What can hang from each mark:
tinan: mipa povov robi
robi: potas tinan
nibon: nenemi
potas: robi
povov: lova tinan
pezoz: marol
lova: nenemi povov robi
marol: pezoz potas
nenemi: marol nibon

Known rows, with every way that one mark hangs from another:
[lova povov robi]: [-2.12 -0.12 -0.44 -3.36  1.29  0.28  2.18  7.00  1.69  2.54 -2.86  1.38
 -0.99  0.99  0.26 -1.69  2.75  1.31  2.13 -1.08 -0.23  2.60]
[potas [robi [tinan [povov lova]]]]: [-0.14 -2.97  0.24 -1.43  0.51 -1.08  1.27  2.87 -1.06  1.92 -3.14  1.81
 -1.53  0.53  2.00 -0.75  4.84  2.60  1.43  0.00 -1.26  3.00]
[robi potas [tinan mipa [povov [lova nenemi]]]]: [-0.97 -2.22  0.17 -3.34  1.15  2.75  2.98  5.49 -0.54  2.94 -5.50  0.75
 -2.74  2.56  2.02 -0.51  2.73  2.76  1.09  2.34  0.28  2.43]
[pezoz [marol [potas [robi [tinan povov]]]]]: [-1.25 -2.38 -1.46 -3.58  0.44 -2.17  1.32  5.73 -1.73  1.65 -1.72  1.24
 -1.34  2.28  1.45 -1.47  4.32  1.58  0.37  1.18 -0.63  2.39]
[tinan mipa [povov [lova [nenemi [marol pezoz]]]] [robi potas]]: [-1.54 -2.09 -6.35 -2.61  0.07  0.93  5.01  5.06  0.82  3.85 -4.95  1.15
 -2.70  6.03  0.38 -1.40  2.35  3.30 -0.26  4.01  0.54  2.88]
[lova nenemi robi]: [-2.23  0.58  2.45 -3.81  0.95 -0.12  1.50  5.51  2.27  2.97 -2.99  0.51
 -1.08  1.50 -0.61 -1.97  4.43  0.57  1.93  1.48 -0.64  0.98]
[nibon [nenemi [marol pezoz [potas [robi tinan]]]]]: [-2.07 -1.16 -2.84 -4.87  0.40 -3.10  1.54  5.01  0.65  5.44 -2.70  1.81
 -1.35  0.07  1.20 -1.77  6.20 -0.71 -1.66  2.20  0.05  2.74]
[robi potas [tinan mipa [povov [lova [nenemi nibon]]]]]: [-0.39 -3.06  0.10 -3.34  0.77  2.21  2.21  4.99 -0.45  3.02 -4.28  0.32
 -2.70  4.37  1.89 -0.56  3.11  2.71  0.94  3.37 -0.01  3.03]
[nibon [nenemi [marol pezoz]]]: [-0.93  0.67 -1.47 -4.59  0.76 -1.63  1.93  2.65  1.11  5.09 -0.89  1.21
 -1.41 -0.40  0.94 -1.74  3.63  0.07 -0.31  0.14  0.39  3.14]
[nibon [nenemi [marol pezoz [potas [robi [tinan mipa]]]]]]: [-1.81 -0.51 -3.82 -4.79  0.73 -2.73  2.18  4.17  1.06  5.03 -4.13  1.44
 -1.80  1.77  1.01 -1.79  5.52  0.18 -2.54  2.48  0.27  2.79]
[povov [lova [nenemi marol nibon] [robi potas]] tinan]: [-3.33 -4.21  3.58 -1.13  2.09 -0.19  0.71  4.45  1.85  5.59 -1.73  0.84
 -0.92  4.10 -0.31 -0.82  4.01 -0.52  2.28 -0.38 -1.91  2.07]
[povov [lova nenemi robi] tinan]: [-4.05 -1.78  5.20  0.08  1.75  0.56  0.17  3.51  2.08  4.34 -2.60  1.09
 -0.85  2.02 -0.24 -1.07  3.01 -0.70  3.99 -2.19 -1.94  1.17]
[nibon [nenemi marol]]: [-0.75  0.40  0.30 -4.78  1.04 -1.11  1.44  1.30  0.73  4.13 -1.34  0.89
 -1.20 -0.84  0.84 -1.71  3.40  1.08  0.95 -1.31 -0.16  3.31]
[marol pezoz [potas [robi [tinan mipa [povov lova]]]]]: [-1.79 -2.44 -4.90 -1.65  0.57 -0.97  2.83  5.07  0.27  3.16 -4.78  1.37
 -2.06  3.40  1.09 -1.78  3.35  0.67 -0.80  3.57  0.33  2.27]
[nenemi [marol pezoz [potas [robi [tinan mipa povov]]]] nibon]: [-0.04 -3.64 -6.59 -3.26 -0.11 -3.05  2.32  3.86  0.29  3.75 -2.10  0.34
 -2.14  5.24  0.66 -1.92  5.02  0.43 -1.99  5.22  0.84  3.57]
[povov [lova [robi [tinan mipa]]]]: [-1.28 -1.11  2.06 -1.37  2.76  0.67  1.76  3.85  1.20  3.11 -3.64  1.31
 -1.84 -0.10  0.64 -1.83  3.76  0.29  1.27 -0.89 -2.29  1.35]
[lova [robi tinan]]: [-0.36 -0.91  1.89 -3.48  1.46 -0.46  0.94  6.77  1.07  2.91 -2.60  1.27
 -1.10 -2.44  0.65 -1.87  5.50 -0.36  0.74  0.31 -1.69  1.08]
[tinan povov]: [ 0.59 -0.55 -1.54 -3.09  0.04  0.63  1.97  2.99 -0.20  1.24 -2.18  0.34
 -1.30  0.92  0.97 -1.62  1.13  2.63  2.57  0.30  0.82  3.07]
[lova [nenemi nibon] [robi tinan]]: [-1.39 -1.26  3.52 -4.07  0.36 -0.85 -0.09  6.55  1.62  3.76 -1.46  0.42
 -1.49  2.11  0.24 -1.57  7.11 -0.62  1.22  3.51 -1.50  1.53]
[povov tinan]: [-0.61 -1.79  1.95 -1.65  0.93  0.61 -0.23  1.83  1.35  2.69 -1.32  0.58
 -0.38 -0.49  0.88 -1.01  1.78  0.38  2.32 -3.00 -0.61  1.51]
[nibon [nenemi [marol pezoz [potas robi]]]]: [-2.21 -0.45 -4.00 -4.60  0.57 -3.09  2.09  3.71  1.29  4.93 -2.76  1.51
 -0.97  1.51  0.33 -2.09  4.39  0.11 -1.20  1.80  0.43  2.96]
[povov [lova [nenemi marol nibon]] [tinan mipa [robi potas]]]: [-2.34 -4.41 -0.78 -1.06  0.90  0.60  1.36  1.75  1.91  4.65 -2.69  0.76
 -1.62  6.47 -0.04 -0.66  3.28  1.24  0.97  0.47 -1.56  2.15]

Rows:
[-1.09 -5.09 -2.43 -1.98  0.54 -2.52  1.40  1.83 -0.89  3.52 -1.03  0.66
 -1.67  3.69  0.90 -1.70  4.97  0.21  1.09  2.37 -0.53  3.97] -> [nenemi [marol [potas [robi [tinan [povov lova]]]]] nibon]
[-3.00 -1.53 -6.79 -1.73 -0.47  0.10  4.37  3.58  1.04  3.73 -4.17  0.60
 -2.79  6.83 -0.27 -2.30  1.97  1.24  1.03  4.43  0.92  2.70] -> [tinan mipa [povov [lova [nenemi [marol pezoz potas]]]] robi]
[-1.24 -1.72 -4.55 -3.43  0.52 -1.51  2.14  5.27  1.39  3.12 -4.42  1.15
 -1.55  1.73  0.89 -1.91  4.66 -0.09 -2.46  3.75  0.33  0.95] -> [marol pezoz [potas [robi [tinan mipa]]]]
[-0.61 -2.73  0.30 -1.79 -0.04 -0.88  1.15  1.73 -0.23  2.08 -3.72  0.78
 -2.37  5.66  1.54 -0.58  5.26  3.45  1.06  2.60 -0.91  3.47] -> [potas [robi [tinan mipa [povov [lova [nenemi nibon]]]]]]
[-1.23 -1.57 -0.66 -5.11  0.98  0.26  3.49  8.72  0.64  3.90 -5.89  0.57
 -2.59  2.79  0.47 -1.23  5.65  2.01 -0.38  3.91  0.16  2.31] -> [lova [nenemi marol] [robi potas [tinan mipa povov]]]
[-3.57 -0.38  3.16 -4.28  0.28  0.51  1.38  8.91  1.25  3.83 -3.17  1.36
 -1.94  1.56  1.08 -0.94  6.04  0.11  2.21  1.23 -0.12  2.04] -> [lova nenemi povov [robi tinan]]
[-3.10 -2.07  2.57 -2.52 -0.68  0.96 -0.49  3.36  1.51  3.63 -0.46  0.26
 -1.27  5.74  1.09 -0.16  2.70  0.67  3.63 -0.60  0.80  3.24] -> [lova [nenemi nibon] [povov tinan]]
[-2.10 -0.60 -1.01 -2.40  1.69  1.91  3.81  5.51  0.95  2.32 -6.47  0.47
 -2.15  5.28 -0.05 -1.47  1.05  3.63  1.94  2.07 -0.10  2.68] -> [tinan mipa [povov [lova nenemi [robi potas]]]]
[-3.01 -1.65 -2.28 -1.84  1.13 -0.06  3.17  3.12  1.06  3.38 -4.03 -0.41
 -2.48  7.75 -0.88 -2.50  1.76  1.30  2.45  3.33  0.25  3.48] -> [tinan mipa [povov [lova [nenemi [marol potas] nibon] robi]]]
[-1.95 -0.99 -0.22 -1.87  0.82  1.78  1.13  2.94  1.53  2.34 -3.13  0.71
 -1.33  3.08  1.28 -0.55  0.47  1.94  2.39 -3.40  0.74  2.83] -> [lova [povov [tinan mipa]]]
[ 0.77 -2.34 -0.71 -2.95 -0.23 -1.41  1.10  4.09 -0.84  1.45 -3.37  1.45
 -1.32  0.36  1.95 -0.80  5.45  2.92  0.60  1.02 -0.54  2.88] -> [potas [robi [tinan povov]]]
[-1.78 -3.97 -2.12 -2.00  0.99 -1.83  2.40  2.45 -0.92  3.39 -2.77  1.13
 -1.73  1.32  1.09 -1.69  4.43  0.32  1.12  0.73 -0.19  3.07] -> [nenemi [marol [potas [robi [tinan [povov lova]]]]]]
[-1.41 -2.27 -3.54 -3.48  0.29 -1.94  1.53  5.99  0.95  3.52 -2.94  1.48
 -1.08 -0.02  1.05 -1.80  5.43 -1.01 -1.79  3.29  0.22  1.01] -> [marol pezoz [potas [robi tinan]]]
[-2.92 -2.70 -0.01 -0.95  0.89  2.21  1.59  3.17  2.02  3.66 -4.76  1.19
 -1.32  4.51  0.33 -0.57  2.12  1.83  1.53 -0.40 -1.46  0.99] -> [povov [lova nenemi] [tinan mipa [robi potas]]]
[-0.81 -2.70 -4.46 -3.70  0.67 -1.96  1.92  2.69  1.39  4.59  0.96 -0.16
 -1.39  2.62 -0.14 -2.56  3.14 -1.99 -0.59  3.27  1.00  2.43] -> [nenemi [marol pezoz potas] nibon]
[ 1.31 -1.85 -2.45 -4.59  0.82  2.16  2.77  6.59 -0.54  1.81 -5.45  0.61
 -2.15  0.59  2.02 -0.90  2.56  3.29 -0.60  2.23  0.55  2.54] -> [robi potas [tinan mipa povov]]
[-1.17 -4.91 -4.39 -1.82  0.22 -3.13  1.89  3.38 -0.36  4.71 -0.52  0.98
 -1.89  4.05  1.00 -1.70  5.18 -0.90 -0.34  3.92  0.01  3.71] -> [nenemi [marol pezoz [potas [robi [tinan [povov lova]]]]] nibon]
[-2.92 -1.65 -4.41 -1.54  0.57 -0.78  4.09  1.82  0.54  3.35 -4.74  0.40
 -2.68  7.33  0.14 -1.67  2.18  2.12  0.81  3.27  1.31  3.20] -> [tinan mipa [povov [lova [nenemi [marol pezoz [potas robi]]]]]]
[-0.55 -3.35 -0.14 -1.91  0.20 -1.78  1.66  0.83 -0.48  2.91 -2.95  0.69
 -2.63  5.70  1.41 -0.59  6.04  2.99  0.74  2.43 -0.81  3.84] -> [potas [robi [tinan mipa [povov [lova [nenemi marol nibon]]]]]]
[-3.38 -2.84 -0.17 -3.66  1.12  0.29  1.86  7.41  2.51  4.83 -3.82  0.43
 -1.61  7.51 -0.14 -0.46  3.84  1.56  0.96  0.88  0.20  3.26] -> [lova [nenemi marol nibon] [povov [tinan mipa]] [robi potas]]
[-2.86 -1.71 -5.35 -1.82 -0.20  0.46  3.92  2.28  0.68  2.86 -4.64  0.36
 -2.58  6.69 -0.32 -2.26  1.81  2.03  2.19  3.03  0.43  2.85] -> [tinan mipa [povov [lova [nenemi [marol potas]]]] robi]
[-3.20 -2.69  3.15  0.02  2.08 -0.48  0.67  1.13  2.42  4.83 -2.12  0.20
 -1.70  5.93 -0.72 -1.23  3.39 -0.05  2.65 -0.98 -1.89  2.32] -> [povov [lova [nenemi marol nibon] robi] [tinan mipa]]
[ 0.27 -2.53 -1.30 -2.93  1.61  2.55  2.99  5.19 -0.82  2.45 -5.20  1.00
 -2.42  1.13  2.17 -0.83  1.97  2.91  0.41  0.99 -0.15  2.67] -> [robi potas [tinan mipa [povov lova]]]
[-3.09 -3.99 -2.98 -3.40 -1.22 -0.43  1.52  6.90  1.98  5.85 -0.64  1.27
 -1.49  6.51  0.79 -0.19  4.71  0.26  0.41  2.29  0.92  3.16] -> [lova [nenemi [marol pezoz] nibon] [povov [tinan [robi potas]]]]
[-2.00 -1.22 -1.43 -2.47  1.93  1.09  4.45  4.60  0.77  3.17 -5.82  0.43
 -2.50  5.10 -0.15 -1.54  1.80  3.18  1.64  1.75  0.09  3.09] -> [tinan mipa [povov [lova [nenemi marol] [robi potas]]]]
[-1.02 -2.87 -0.25 -3.43  1.33  1.80  3.50  4.45 -0.80  3.63 -4.78  0.64
 -3.07  2.50  1.90 -0.62  3.49  2.42  0.59  1.94  0.46  2.89] -> [robi potas [tinan mipa [povov [lova [nenemi marol]]]]]
[-0.67 -2.64 -0.84 -5.03  0.68 -0.40  2.57  8.11  0.71  4.01 -4.37  0.14
 -2.50  5.14  0.27 -1.25  6.04  1.84 -0.51  5.24 -0.15  3.07] -> [lova [nenemi marol nibon] [robi potas [tinan mipa povov]]]
[ 0.81 -2.15 -5.87 -4.16 -0.58  1.03  3.03  7.11  0.11  1.46 -4.10  1.34
 -0.90  1.31  0.70 -1.52  2.19  3.73  0.54  2.67  0.06  2.69] -> [tinan povov [robi potas]]
[-4.32 -2.63  0.51 -4.74  0.19 -1.24  1.33  8.31  1.29  5.24 -1.57  0.53
 -2.11  4.51  0.30 -1.68  6.69 -1.87  1.58  3.40  0.43  2.94] -> [lova [nenemi [marol potas] nibon] povov [robi tinan]]
